Each row was made from one walk, in order. Every step used is in the known rows, and no mark comes twice. Write each row's walk.
Known rows:
sisa-nugo-mopoz-lemeb-gume: [ 56  33  23  -2 -39 -37 -14   5  18 -17  20  -2  20 -32  62  45 -47 -48
  37  24 -35  33 -31 -80  33 -16  18 -29  15  -4  18  44 -12]
sisa-nugo-fufi-nutut-mopoz-lemeb: [ 35   5   5  11 -14  -5 -17  -5  13 -37  -8 -18  29 -20  62  48 -48 -21
  42 -23   1  48  -4 -95  51 -28  43 -95   8 -25 -34   9 -44]
mopoz-nutut-fufi-lemeb-sisa-nugo: [ 68  16  19  28 -12  -9 -17   3   3 -30   5  -9   4 -15  23   9 -34  17
  43 -47   3  43 -25 -58  39 -28  -9 -53 -10 -40  13 -15  10]
gume-nutut-sisa: [ 21  -6  28  35 -14 -53 -44 -30  13  -9  18 -32  11 -25  52  44 -46 -39
  39  33 -16  38  -4 -42  40  11  17 -18  17 -41  -3   0 -27]
gume-nutut-mopoz-lemeb-fufi: [ 38  43  15  13  -8 -35 -36 -12 -22 -15  -4  -9  23 -14  73  75 -46 -42
  25  18  -5  21  -6 -66  36 -18  65 -44   6 -28  23 -30 -18]
nutut-sisa-lemeb-gume-nugo-mopoz: [ 53  24  36  27  20 -52 -46 -47  40   1  37   9 -10 -57  49 -15 -34 -93
  47  30 -46  32 -23 -46   5  12 -11   5  12  24  15  40 -11]
fufi-lemeb: [ 47  23  12  18  14 -39 -45 -17   2  -2  10  15  -1 -18  31  28 -44 -19
  28 -17  -4  36  -8 -54  20   6  16 -15  25 -22   0  -1   5]
mopoz-lemeb-gume: [ 47  27  30  14 -17 -43 -30 -29  17 -16  24   7   7 -16  51  35 -54 -39
  25  25  -7  41 -19 -64  12 -18  31 -32  39 -17   7  33  -4]
gume-lemeb-mopoz-nugo: [ 23 -27  31  40  19 -26 -77 -30  21   4  62  23 -20 -26  19  40 -43  -5
  35  22 -11  34  14 -36  61  22  21  -2  17  -7 -56  22 -29]
fufi-lemeb-sisa-nugo-mopoz-nutut: [ 67  23   6  16 -17 -20 -33  17  -5 -15  12  -4  19 -34  18  27 -17   0
  44 -22 -12  36 -26 -85  55  -1  -5 -16 -17 -13  31 -12  14]
fufi-nutut-gume-nugo-mopoz-lemeb: [ 13  17   3  50   2 -15 -83  -5   3  -8  10   7  31 -70  26  56 -53 -18
  34   5   8  26 -62 -73 -22  -1  47 -48 -38  10  -4  51   3]
fufi-nutut-sisa: [ 22 -24  43  47  -2 -40 -68 -30  16 -19  41  -9  26 -46  38  41 -46 -31
  48  29   4  48  -5 -54  37   8   8 -41  19 -32 -23  18 -24]
nutut-mopoz: [ 49  18  21  14  11 -19 -50 -19   4 -16  12  -3 -11 -31  38  28 -35 -23
  36   3  10  42  -2 -40  45  -9  38 -51  11 -30   2 -14 -21]
sisa-lemeb-mopoz-nutut-fufi-nugo: [ 31 -11  71  71   0 -20 -67 -38  29   3  66   6 -36  16  21 -31 -55 -31
  35  -1   4  21  -5 -13  14 -14 -32 -44 -38  -6 -43 -23 -37]
gume-nugo-mopoz: [ 48  25  13  33  13 -29 -65 -27   7  -2  20  11 -12 -61  23  27 -33 -31
  34  -9 -12  25 -32 -51  -1   7  19 -21 -11  19  17   8  -2]
gume-nutut: [ 23  10  12  33  -8 -30 -47 -23   3 -14  14 -25   6 -14  45  44 -35 -15
  40  23  -8  33  -9 -50  41 -11  27 -26   8 -36   4  -5 -21]
mopoz-lemeb-fufi: [ 35  17  27  31  -4 -47 -49 -14  -5   4  21  27  26 -20  46  62 -48 -31
  23  21  -5  14 -15 -73   2  -9  38 -34  15   3  13  -7   2]
gume-nugo-mopoz-nutut-sisa-lemeb: [ 48   8  46  54  11 -49 -61 -31  17  12  41  15 -14 -61  29 -18 -30 -68
  52  12 -20  34 -21 -50   8  20 -31  -5 -31  32  14  10 -25]
nugo-fufi-lemeb-mopoz-nutut: [ 51   0  13  40   7 -36 -44 -30   3  13  18  34 -21   3  17   8 -40 -13
  19 -43  19  42  28 -84  45  26 -27   2   7  15 -53 -30 -30]
nugo-mopoz-nutut-sisa-lemeb-gume: [ 52  11  58  23 -11 -61 -41 -29  32   6  61  11  -3 -40  46 -18 -25 -79
  60  58 -23  45   1 -59  50   3 -39  15   2  12  13  29 -32]
lemeb-mopoz-nugo: [ 27  -7  25  43   5 -28 -74 -33  23  -3  53  -2  -8 -12  22  41 -46 -19
  36  28 -34  37   2 -28  66  17  20 -13  -3  -6 -50   8 -23]
mopoz-nugo-fufi-nutut-gume-lemeb: [-19 -44  -6  31  24 -14 -82 -34  33   5  29  31   5 -39  17  34 -21  15
  54  19  22  45   8 -78  73   0  34 -20  20 -11 -64  49 -36]
nugo-mopoz-lemeb-fufi-nutut-sisa: [ 25   5  45  34 -18 -64 -62  -8  -1  -7  40   8  56 -58  56  80 -56 -57
  43  51 -12  17 -12 -81  10   8  26 -21  -1   6   3  18 -13]
lemeb-mopoz-nutut-gume-nugo-fufi: [ 31 -23  -3  72  18 -17 -74 -37  15  29   3  42 -36 -25  -4  -3 -30  -2
  23 -50  34  40 -11 -77  24  29 -18 -16 -25  38 -64 -21 -27]
mopoz-nutut-gume: [ 25 -15  22  49  -7 -25 -70  -7   1  21  19  24  -7 -30   5  14 -24   6
  44   8  34  47 -25 -62  46   2  -6 -23 -18 -11 -10   2 -17]
nugo-mopoz-nutut: [ 47  10  34  35 -20 -36 -59 -10  -1   4  40  13  -6 -42  18  20 -26 -20
  45  22  12  36  -7 -68  46   1 -14  -8 -24   9  16   1 -23]
fufi-lemeb-sisa: [ 50  17  -1  18  13 -20 -47 -18   4 -26   5  -9  14 -18  22  31 -34   6
  26 -13  -1  28 -20 -63  13  -4  34 -21  19 -38  20  -8  31]
sisa-nugo-mopoz-lemeb-gume-nutut: [ 44  43  13  -1 -48 -41  -6   5  12 -22  11 -31  26 -21  73  57 -47 -52
  40  35 -43  31 -29 -78  45 -21  28 -22   8 -23  19  37 -22]
mopoz-nugo-fufi-nutut-sisa: [  6 -32  18  33   4 -44 -63 -62  40 -12  39 -10  17 -31  44  37 -36 -31
  55  32 -25  52  23 -59  82   9  19 -25  26 -13 -54  25 -42]
fufi-lemeb-gume-nugo-mopoz: [ 73  62   8   4  25 -42 -45 -37   3  -3  11  35 -13 -54  32  10 -33 -54
  26 -25 -23  36 -24 -64  10  10  16  16  32  11  22  19  23]
mopoz-nutut: [ 46  -3  39  41 -11 -33 -58 -23   1   4  31  16 -11 -26  18  13 -28  -9
  44   6  23  46  -5 -61  49  -5 -10 -32  -1  -9   1 -12 -21]

Which walk is each row?
[ 28 -25   3  32  -1 -17 -37 -19  23 -22  10  -4  23 -22  38  35 -25  -6
  56  -9   3  46  -1 -94  64 -17   4 -64  17 -12 -43   9 -39] : sisa-nugo-fufi-nutut
[ 14   9  11  60  27 -22 -87 -16 -10   6   1  39  40 -54  29  60 -41 -18
  36  -3  17  22 -52 -85  -9  -3  48 -56  -7  11  -8  13  17] : mopoz-lemeb-fufi-nutut-gume-nugo
[  3 -26  27  25  11 -38 -96  -5   2  45  32  64  -8 -44  12  41 -22 -15
  22  24  29  -8 -18 -69  23  14  26   8  13  14   2 -11  -6] : nutut-gume-lemeb-fufi-nugo-mopoz
[ 32  40 -16 -11  10 -51 -23 -64  28  -7   9  -6  -6   8  59  22 -24 -39
  39  10 -45  49  21 -69  85  -5  34  26  62 -27 -20  15 -17] : mopoz-nugo-fufi-lemeb-gume-nutut
[ 73  36  34  30   2 -38 -55 -39   6   3  32  32 -25 -61  16  -4 -16 -44
  42  -3   6  48 -20 -72  36   2 -12  -1   8  28  19  11  -3] : lemeb-gume-nugo-mopoz-nutut
[ 28  13  11  14   0 -13 -39 -28   9 -36   2 -12  22 -22  57  43 -55 -21
  34  -6  23  44   6 -85  30 -23  55 -79  11 -23 -28  12 -37] : nugo-fufi-nutut-mopoz-lemeb
[ 78  71  16   4  20 -34 -32 -42  14 -11   9  25 -23 -50  39   0 -47 -47
  28 -34 -18  31 -22 -41 -14 -11  10  -2  16   2  18  30  20] : nutut-fufi-lemeb-gume-nugo-mopoz
[ 51 -21  26  23 -24 -13 -44  19   1 -14  27   9   5 -53  10  31 -11  15
  51   1  18  32 -17 -89  57  -8  -6 -26  -9  -5  19   7 -14] : gume-lemeb-sisa-nugo-mopoz-nutut
[  5 -11  30  53   1 -50 -58 -40  37  -5  61 -42   5  -1  57  27 -50 -62
  54  62 -73  31   3 -12  65  23   8   9 -15 -20 -48  15 -46] : gume-nutut-sisa-lemeb-mopoz-nugo
[ 42  27  19   2  -1 -21 -28 -40  21 -38   7  -4  19 -21  66  34 -48 -39
  34   3  18  55   8 -95  42 -31  50 -60  42 -23 -22  25 -33] : nugo-fufi-nutut-mopoz-lemeb-gume
[ 23  -2  34  52  31 -29 -75 -24   8  -8  48  20  41 -27  45  28 -17 -41
  63  48  -7  21  -7 -74  35 -23   7 -33   2  -2  -5   9 -15] : sisa-lemeb-fufi-nutut
[ 29 -10 -10  55  19 -23 -67 -40  16  26 -10  43 -34 -36  -1  -9 -20  -1
  31 -46  35  45 -22 -81  26  10  -6 -28 -14  28 -27 -11 -18] : mopoz-nutut-gume-nugo-fufi
[ 71  57  26   9  13 -23 -33 -40   7 -25  -6  15 -16 -42  52  22 -55 -56
  20 -22  -1  50 -26 -52   5 -12  57 -60  34  -9  14  11   2] : nutut-mopoz-lemeb-gume-nugo
[  42   11   15   20  -13   12  -34   12    3  -65    1  -44   52  -33
   50   65  -47    1   45   -3   -1   44  -37  -79   39  -34   65 -108
   -5  -55    6   10   -2] : fufi-nutut-mopoz-lemeb-sisa-nugo
[ 35  14  15  30  18 -35 -62 -27  11   3  42  13  -9  -6  27  38 -49 -19
  26   1 -42  38   5 -31  56  28  21   7  11 -13 -48   2  -3] : fufi-lemeb-mopoz-nugo
[  -2  -54   -6   32   11   -6  -53    3   22    5    1   32   14  -40
   21   32  -19   19   52  -15   36   42   -3 -103   58   -6    8  -46
   20  -10  -57   36  -40] : sisa-nugo-fufi-nutut-gume-lemeb
[ 40  43  11  19   1 -35 -25 -24   0 -21   4 -22  -3  -2  54  31 -56 -14
  33 -14 -11  30  -8 -31  11 -25  20 -25   6 -54   1   1  -9] : gume-nutut-fufi-lemeb
[ 21  -6  31  41  -8 -42 -98 -12 -11  46  35  53  -4 -34   5  25 -15 -21
  32  22  27   8 -24 -67  46  12   0   3 -24  21   9 -44  -7] : lemeb-fufi-nugo-mopoz-nutut-gume
[ 49  20   5  27  38 -32 -37 -73  48  -5  11  24 -25 -18  44 -31 -22 -59
  44 -11 -19  36  -5 -72  10 -15   1 -21  35  29  -9  22 -16] : sisa-lemeb-gume-nugo-fufi
[ 25  24  42  23 -32 -35 -48 -25  23 -14  32 -15  -5 -14  47  32 -79 -31
  15  10 -10   2 -30 -25 -28 -28  36 -52 -20 -15  10  11 -13] : nutut-fufi-nugo-mopoz-lemeb
[ 27  18  28  23 -35 -18 -51 -27  25 -32  30 -36   8 -13  37  40 -75  -5
  12  10  -6  -3 -44 -31 -35 -35  53 -63 -29 -30  30   3  11] : nutut-fufi-nugo-mopoz-lemeb-sisa
[  0 -39  23  44  19 -10 -86  -4   7  -2  30  31  17 -52  11  39 -29  18
  48  18  48  41 -20 -71  29  -2  23 -38  16 -30 -33  43 -18] : fufi-nutut-gume-lemeb
[ 56  -2  15  29 -34 -14 -42  14   5 -18  25 -19  18 -40  16  31 -14   5
  51   5  -5  34 -29 -81  61 -10  -4 -36 -32  -9  28  -8  -5] : lemeb-sisa-nugo-mopoz-nutut
[ 41  -7 -15  19 -26 -14 -11  -8  28 -34 -13 -27  26  -1  47  47 -45   3
  27 -19 -11  23 -22 -96  16 -23  37 -73   5 -14  -2   6  -6] : mopoz-lemeb-sisa-nugo-fufi
[  8 -31  13  32  13 -22 -71  -5  11  17  16  41  -9 -43  11  30 -33   8
  33   8  37  31 -15 -56  23   4  22 -18  17 -17 -22  28 -12] : nutut-gume-lemeb
[ 51 -36  55  62 -29 -43 -42   0   9  12  39   7  -6 -25  26  24 -45 -31
  42  -7 -10  52   0 -55  75  34 -43 -29  -7  -3 -50 -21 -43] : lemeb-mopoz-nutut-sisa-nugo
[ 25   2  33  23 -10 -36 -74 -27  16   4  38   2 -13 -24  26  25 -39 -28
  25  21  -7  12 -20 -42  24   0  22 -20   0  -6  11 -14 -13] : fufi-nugo-mopoz
[ 40  24  21  17 -11 -40 -38 -40  13 -16  20 -15   2 -12  53  31 -29 -36
  41  38  -9  45  -9 -58  57 -17  23 -12  39 -41   5  10 -16] : lemeb-gume-nutut
[ 48 -11  44  62  -8 -27 -67 -18   0   6  46  15 -14 -13   9  19 -40 -12
  34   0  17  43   3 -56  52  17 -19 -19 -15   2 -38 -19 -31] : lemeb-mopoz-nutut
[ 44 -38  28  34 -25 -50 -22 -23  24  13  10  11 -11 -22  36   4 -32 -28
  47 -20   1  53  14 -85  78  13 -37 -35  16   6 -33 -18 -49] : mopoz-nutut-sisa-nugo-fufi
[ 32   0  45  36  -7 -26 -60 -45  26 -10  31  -1 -26  -6  29   8 -57 -12
  22  -5   9  18 -15 -10   5 -28  17 -59   8 -32  -8 -14 -13] : nutut-fufi-nugo
[ 28  -8  23  88  33 -14 -83 -19  15  22  30  31 -22 -29   1 -17 -34 -23
  42 -17   5  35 -37 -47  11  21 -26 -21 -49  28 -41   1 -17] : sisa-lemeb-mopoz-nutut-gume-nugo
